Each row was made from one small tree. Brackets hold a mark, then the marks that hang from it, in alphabetical order. Every link used is in the known rows. Write each row's tree.
(in the rows, 128 means zero)
Known rows:
[tifid vavugom]: [166 123 137 125 113 152 181 155 151 129 115 131 167 165 118 145 135 142
 133 141 142 142 146 104 150  89 134 126 192 131 158 115 134 124 116 171
 130 126 103 107 129 128 105 127 136 112 136]
[muvag [vavugom zupan]]: [163 126 114 151 106 141 129 160 149 134 121 153 155 159 106 157 152 118
 149 141 122 133 110 110 127 113 131 119 128 130 163 115 182 131 117 165
 127 131 140 131 142 112 111 126 134  81 121]
[feba [mavoliv [zupan [vavugom tifid]]]]: [130 138 122 146 125 146 175 146 177 122 107 131 156 159 125 151 126 129
 167 161 131 141 128 104 119 103 137 121 175 120 129 133 149 132 132 188
 127 131 104 164 109 123  96  58 147 135  92]
[tifid [keruz zupan] [vavugom muvag]]: [178 132 112 137 112 139 149 143 105 112 121 125 164 175 110 131 131 179
 105 123 117 136 133 112 147  62 131 104 195 140 174 111  83 129 138 130
 144 124 104  91 124 132 109 130 147  47 155]
[feba mavoliv]: [166 116 128 140 111 118 170 152 145 124 112 148 163 165 121 157 163 129
 170 144 144 138 118 111 154 102 137 125 185 152 153 119 169 117 115 166
 137 127 124 125 130 120 104  88 144 134 120]
[tifid keruz [vavugom muvag pizu zupan]]: [166 131 125 171 114 128 146 155 104 116 128 127 158 163 107 123 130 182
 105 131 117 136 122 101 144  78 140 109 177 112 158 100 120 126 146 124
 153 145 113 102 139 134 103 138 146  13 133]
[tifid [keruz nanad] vavugom]: [174 134 131 109 116 153 199 150 122 117 116 121 169 166 111 137 142 150
 134 132 130 152 131 108 139  86 128 114 198 158 171 108  92 139 125 105
 135 119 100 101 134 138 107 125 138  79 142]
[vavugom pizu zupan]: [169 128 125 160 109 129 153 155 149 119 120 152 159 160 114 143 146 134
 145 136 129 141 137 103 148 106 135 115 159 122 140 110 173 113 119 134
 145 138 119 124 130 131 103 128 141  80 104]
[pogi keruz]: [164 132 128 132  97 126 180 152 149 124 115 144 161 167 112 158 175 124
 126 133 116 150 135 105 163 104 130 118 180 137 167 112 171 112 124 147
 137 132 137 109 130 134 106 111 138  94 137]
[vavugom muvag zupan]: [167 140 113 164 127 114  98 162 129 102 125 148 159 157 115 153 148 153
 114 125 113 128 108 117 129 102 140 112 135 121 156 113 163 124 118 172
 138 129 120 117 147 112 108 126 134  82 107]
[tigob [feba mavoliv]]: [163 129 116 138 106 118 181 147 138 112 117 148 155 163 115 154 161 131
 172 157 147 111 112 110 160  97 138 122 173 143 155 127 164 118 103 159
 139 121 109 114 132 127 105  74 140 175 122]
[feba [mavoliv zupan]]: [148 124 121 144 128 150 173 151 156 128 115 140 159 161 121 157 145 128
 175 152 138 140 113 115 143 105 136 122 145 133 153 125 186 114 118 201
 125 140 131 132 123 117 101  72 143 143 111]
[pizu vavugom]: [163 140 120 116 128 127 159 154 147 130 123 147 156 172 112 154 148 121
 137 154 148 153 123 113 140 113 134 131 181 112 158 115 147 109 117 139
 131 132 116 130 143 123 104 120 136  88 102]
[zupan vavugom]: [151 137 127 130 114 151 173 147 168 120 110 134 162 167 116 157 142 132
 140 137 140 144 146 109 131  96 132 131 169 121 135 122 141 126 118 167
 124 121  95 131 129 138 103 116 139 124 119]
[feba [mavoliv [zupan keruz [vavugom pizu]]]]: [121 136 133 159 121 144 206 140 165 131 111 142 156 160 119 132 160 123
 184 140 147 149 141 110 147 105 136 120 164 117 124 126 185 129 142 172
 133 153 130 142 114 136  95  71 146 153 102]
[pizu [vavugom muvag tifid [zupan keruz]]]: [156 164 117 137 132  86  92 162 115 110 139 159 155 158 113 134 143 132
 110 143 114 133 100 109 113 131 142 109 168 115 169 112 169 136 132 110
 149 137 145 129 145 100 105 117 131  56  71]
[zupan keruz [vavugom muvag pizu tifid]]: [132 171 125 157 117 100 167 133 144 110 104 148 158 160 118 114 151 127
 130 138 136 146 164  97 144  96 137 115 187 121 127 126 149 148 145 116
 163 144 127 143 124 134 100 115 141  67  99]
[feba [mavoliv [zupan [vavugom muvag tifid]]]]: [126 150 115 156 137 124 140 146 152 114 102 130 154 162 126 151 114 143
 148 151 128 130 123 112 121  90 142 115 161 111 135 133 130 134 140 195
 132 140 104 156 120 115  95  64 146 121  96]
[pogi [keruz nanad tifid zupan]]: [170 155 108  99  90 119 163 128 142 100 121 148 167 180 112 169 159 122
 139 113  93 151 154 127 172  91 127  96 185 136 173 117 122 101 138 110
 123 111 109  97 118 137 105 131 143 104 152]
[pizu [vavugom [tifid [keruz nanad]] zupan]]: [180 156 111 114 125 113 145 158 114 108 133 142 156 163 105 146 136 132
 125 157 110 150  97 111 101 118 132 107 189 136 173 105  99 133 135  57
 140 123 106 128 141 123 106 108 141  50  85]
[pizu [vavugom zupan]]: [171 136 119 131 124 123 121 166 143 126 137 148 157 165 111 166 142 132
 127 145 127 140 101 118 116 127 138 124 159 106 161 110 150 107 117 137
 130 126 118 124 148 118 106 127 136  99  92]
[zupan [keruz nanad [tifid [vavugom pizu]]]]: [157 158 143 115 103 137 202 135 147 119 115 145 176 167 117 121 147 121
 154 124 131 154 173 102 192 108 135 107 189 123 149 113 149 127 136 118
 133 131 116  98 123 135 100 148 136 116 136]
[nanad [keruz [tifid [vavugom muvag]]]]: [162 150 134 116  97 131 153 143 123 115 128 129 171 176 118 148 130 151
  99 113 114 146 150 106 191 101 136 114 184 100 159 116 160 116 145 174
 121 138 118  91 133 130 106 127 137 101 157]
[pizu [vavugom tifid [zupan keruz]]]: [162 155 128 130 116 109 119 161 138 112 140 158 157 157 111 139 149 113
 121 157 123 145 112 102 122 145 139 114 172 125 165 110 160 134 127 101
 146 132 145 131 136 110 105 116 131  84  68]
[keruz [tifid vavugom]]: [163 138 136 124  98 157 166 145 163 127 120 132 173 172 117 156 122 135
 131 139 124 143 157 101 180 105 139 126 181 107 155 116 143 110 121 183
 117 124 112 101 122 125 103 136 138 108 154]
[mavoliv [zupan keruz]]: [146 146 135 142 123 167 180 153 158 124 124 150 170 159 115 132 165 113
 151 149 131 150 133 109 148 126 132 115 137 136 157 123 212 127 115 183
 124 146 158 122 127 122 103 100 132 112 107]

Write each row's tree:
[162 170 116 119 142  94  98 161 109 103 138 158 158 159 109 144 165 137
 126 121 118 130  92 133 105 120 140 103 141 126 176 107 140 136 129 101
 131 128 125 112 165 112 106 131 128  92  75] : [pizu [vavugom muvag [zupan [keruz nanad]]]]
[163 148 132  92  94 134 186 139 152 116 121 127 171 175 113 161 150 136
 122 124 106 148 158 111 177 101 133 105 202 117 172 107 128 109 136 139
 118 115 101  90 127 136 103 134 136 106 156] : [pogi [keruz nanad [tifid vavugom]]]
[167 141 122 167 109 112 151 152 147 114 113 153 158 157 116 132 131 121
 138 147 124 147 141  94 141 108 137 111 184 126 138 119 157 127 124 117
 158 136 122 139 120 123 101 122 143  57  92] : [vavugom pizu tifid zupan]
[169 159  93 124 122 100 126 137  97 104 125 144 152 181 107 136 126 147
 103 156 116 143 116 111 127  87 131 110 204 125 172 115  87 123 147  76
 158 133 117 129 128 122 106 111 148  21 114] : [pizu [vavugom muvag [tifid [keruz zupan]]]]
[146 144 125 143 118 145 194 148 144 118 127 152 158 158 112 137 167 122
 177 163 139 114 107 111 153 122 136 112 144 142 159 130 210 129 110 181
 128 139 148 117 125 122 103  63 133 189 104] : [tigob [feba [mavoliv [zupan keruz]]]]
[172 164  95 118 125 106 142 133  98  86 113 145 163 172 112 125 141 145
 126 128 105 143 127 117 128  71 127  89 190 172 178 117  67 144 140  61
 161 118 109 119 125 125 108 115 146  37 120] : [vavugom muvag [tifid [keruz nanad zupan]]]
[173 129 122 155 117 142 122 166 104 110 130 124 162 160 109 140 135 187
  97 128 105 127 104 104 127  88 142 111 160 122 170 100 124 130 136 144
 139 131 115  94 144 123 108 128 137  33 138] : [tifid keruz [vavugom muvag zupan]]
[126 177 120 122 150 150 160 144 153 105 111 141 165 155 115 134 154 137
 141 121 126 137 136 128 112 100 133 105 123 123 146 126 141 146 130 167
 119 135 118 129 141 128 101 106 133 128  94] : [mavoliv [zupan [keruz nanad] [vavugom muvag]]]
[147 155 120 144 114 128 155 143 134 105 106 128 157 166 114 134 140 153
 107 149 119 144 136  98 124  82 135 122 190 130 144 117 109 143 142 130
 147 132 114 135 128 133 103  97 143  39 118] : [zupan [vavugom muvag [tifid keruz]]]
[148 172 128 113 118 133 176 141 161 100 105 146 168 157 118 127 153 110
 146 136 131 150 152 107 118 108 129 109 194 159 150 126 128 162 125  99
 142 118 116 134 123 134 103 112 133 126  88] : [zupan [keruz nanad] [vavugom tifid]]
[149 139 112 145 122 149 187 150 148 120 118 145 156 161 115 153 145 131
 177 168 143 107 109 114 151 108 138 119 143 125 151 133 177 112 105 194
 128 134 122 127 124 123 102  62 143 178 110] : [tigob [feba [mavoliv zupan]]]
[156 139 135 164 119 118 130 156 123 116 129 145 162 156 115 117 150 159
 121 118 128 130 134 105 147 100 141 105 167 119 159 103 162 139 137 139
 154 145 130 103 138 121 104 144 137  64 112] : [tifid [vavugom muvag pizu [zupan keruz]]]
[161 162 122 108 122 127 144 143 134 111 110 133 170 171 119 150 127 152
 130 122 120 134 150 117 166  90 141 109 170 114 166 118 107 117 127 165
 120 119  86 100 140 120 103 138 134 106 145] : [keruz nanad [tifid [vavugom muvag]]]
[183 117 135 147 104 161 155 167 124 118 132 125 167 160 107 145 132 165
 107 133 112 139 110  98 135  97 135 119 173 133 165 101 130 129 128 133
 132 124 114  95 132 131 108 125 139  61 140] : [tifid keruz [vavugom zupan]]
[130 177 130 117 132 158 185 140 173 110 109 141 168 153 119 129 143 108
 153 143 125 151 144 112 109 114 129 108 157 136 139 130 130 155 127 142
 128 129 118 147 120 130  99  97 134 134  82] : [mavoliv [zupan [keruz nanad] [vavugom tifid]]]
[152 141 126 144  93 138 116 151 156 130 139 167 162 160 103 154 163 105
 143 140 104 135 122 107 162 140 136 118 124 122 163 112 221 128 122 166
 116 131 163 112 134 112 111 133 126  88 133] : [muvag [vavugom [zupan [keruz tifid]]]]
[159 150 111 129 105 141 146 136 162 103 105 138 163 169 119 147 120 127
 136 139 126 148 160 108 123  78 126 115 200 137 136 131  97 132 126 117
 148 113  88 141 105 132 103 110 147 109 109] : [keruz [zupan [vavugom tifid]]]
[175 147 114  92  90 131 175 128 143 107 119 131 172 181 111 158 136 140
 125 109  92 144 166 120 176  85 129  94 209 126 175 114  96 108 142 115
 120 105  88  86 115 138 105 143 143 102 164] : [pogi [keruz nanad [tifid vavugom] zupan]]
[134 171 128 142 121 113 137 145 146 107 108 144 162 157 118 126 156 128
 124 136 126 138 147 101 133  98 138 117 181 135 147 126 150 154 133 142
 149 133 129 135 130 126 103 108 135  97 103] : [zupan keruz [vavugom muvag tifid]]
[168 147 105 140 137 107  89 165 123 114 134 150 151 165 112 159 134 150
 108 135 122 131  94 119 113 112 144 119 145  94 167 110 146 114 131 141
 132 135 113 123 159 107 105 127 136  68  90] : [pizu [vavugom muvag zupan]]
[160 125 115 165 107 131 150 151 151 137 115 156 149 165 104 141 147 116
 158 146 136 141 125 106 145 114 130 119 140 118 147 113 189 128 127 143
 144 142 136 143 134 123 106 134 138  55 120] : [muvag [vavugom pizu zupan]]
[157 151 109 127 102 116 163 127 122 105 112 138 155 179 115 135 140 148
 125  96 132 152 167 120 150  68 126 106 192 114 130 124 119 128 158 114
 152 143 104 125 121 152 103 120 152  96 134] : [nanad [keruz [zupan [vavugom muvag pizu]]]]
[169 151  99 157 113 101 156 127 107 103 110 147 157 177 112 114 137 148
 124 143 119 152 147 100 155  71 129 102 200 140 151 117 109 128 149  68
 180 140 121 128 114 139 103 117 153   4 127] : [vavugom muvag pizu [tifid [keruz zupan]]]
[146 130 131 153 121 143 179 151 154 123 122 152 165 158 118 140 170 119
 175 147 136 141 115 111 149 122 137 115 150 148 158 124 198 127 121 187
 128 143 157 126 122 116 103  70 135 148 105] : [feba [mavoliv [zupan keruz]]]
[127 156 115 144 143 164 142 151 160 116 110 130 157 165 116 151 130 150
 132 136 129 138 134 119 122  92 135 122 127  91 132 126 145 123 127 204
 118 141 106 139 136 124 100 104 141 113 112] : [mavoliv [zupan [vavugom muvag]]]
[123 147 129 155 132 138 147 147 149 115 116 138 157 155 120 142 157 144
 161 126 133 130 114 121 125 102 141 115 135 120 140 126 180 137 139 204
 120 144 135 132 132 119 100  68 140 146 101] : [feba [mavoliv [zupan keruz [vavugom muvag]]]]
[161 155 130 127 132 119 118 161 114 100 131 141 168 150 115 125 148 160
 122 104 115 125 112 119 121 100 138  97 150 155 178 107 131 155 127 132
 137 121 112  93 149 114 108 140 128 107 107] : [tifid [vavugom muvag [zupan [keruz nanad]]]]
[179 130 130 141 113 138 189 150 117 111 118 129 162 162 108 126 135 161
 132 126 122 147 126 104 136  87 132 107 182 139 156 100  99 132 140  86
 147 128  98 102 135 141 105 139 145  42 126] : [tifid [keruz nanad] [vavugom pizu zupan]]
[144 156 137 130 109 134 170 145 168 111 112 145 164 156 116 132 155 112
 136 148 134 149 157  96 137 114 132 120 189 145 138 127 157 153 126 136
 147 128 134 140 118 132 104 105 134 117 102] : [zupan keruz [vavugom tifid]]
[154 143 103 149 113 129 168 127 117 104 108 134 155 178 109 132 143 164
 124 118 128 146 158 117 145  56 128 113 184 119 128 116  95 123 154 101
 155 137  97 126 121 153 102 123 156  38 144] : [tifid [keruz [zupan [vavugom muvag pizu]]]]
[138 166 133 114 101 132 193 127 163 116 114 150 168 166 113 136 160 108
 160 123 130 157 181 112 175 106 133 113 179 111 126 121 157 125 137 119
 123 131 110 123 124 148  99 130 136 135 126] : [zupan [keruz nanad tifid] [vavugom pizu]]
[162 149 132 165 101 111 151 151 144 110 123 162 163 151 114 115 156 114
 138 144 124 148 137  91 149 124 137 107 175 138 148 113 180 138 128 102
 167 141 148 127 119 122 103 118 139  66  84] : [vavugom pizu tifid [zupan keruz]]
[143 162 119 138 124 119 139 145 154 109 101 135 160 162 122 140 132 139
 121 139 127 139 143 105 130  86 138 121 173 120 139 127 121 142 130 152
 146 127 102 148 128 127 101 109 141  80 106] : [zupan [vavugom muvag tifid]]
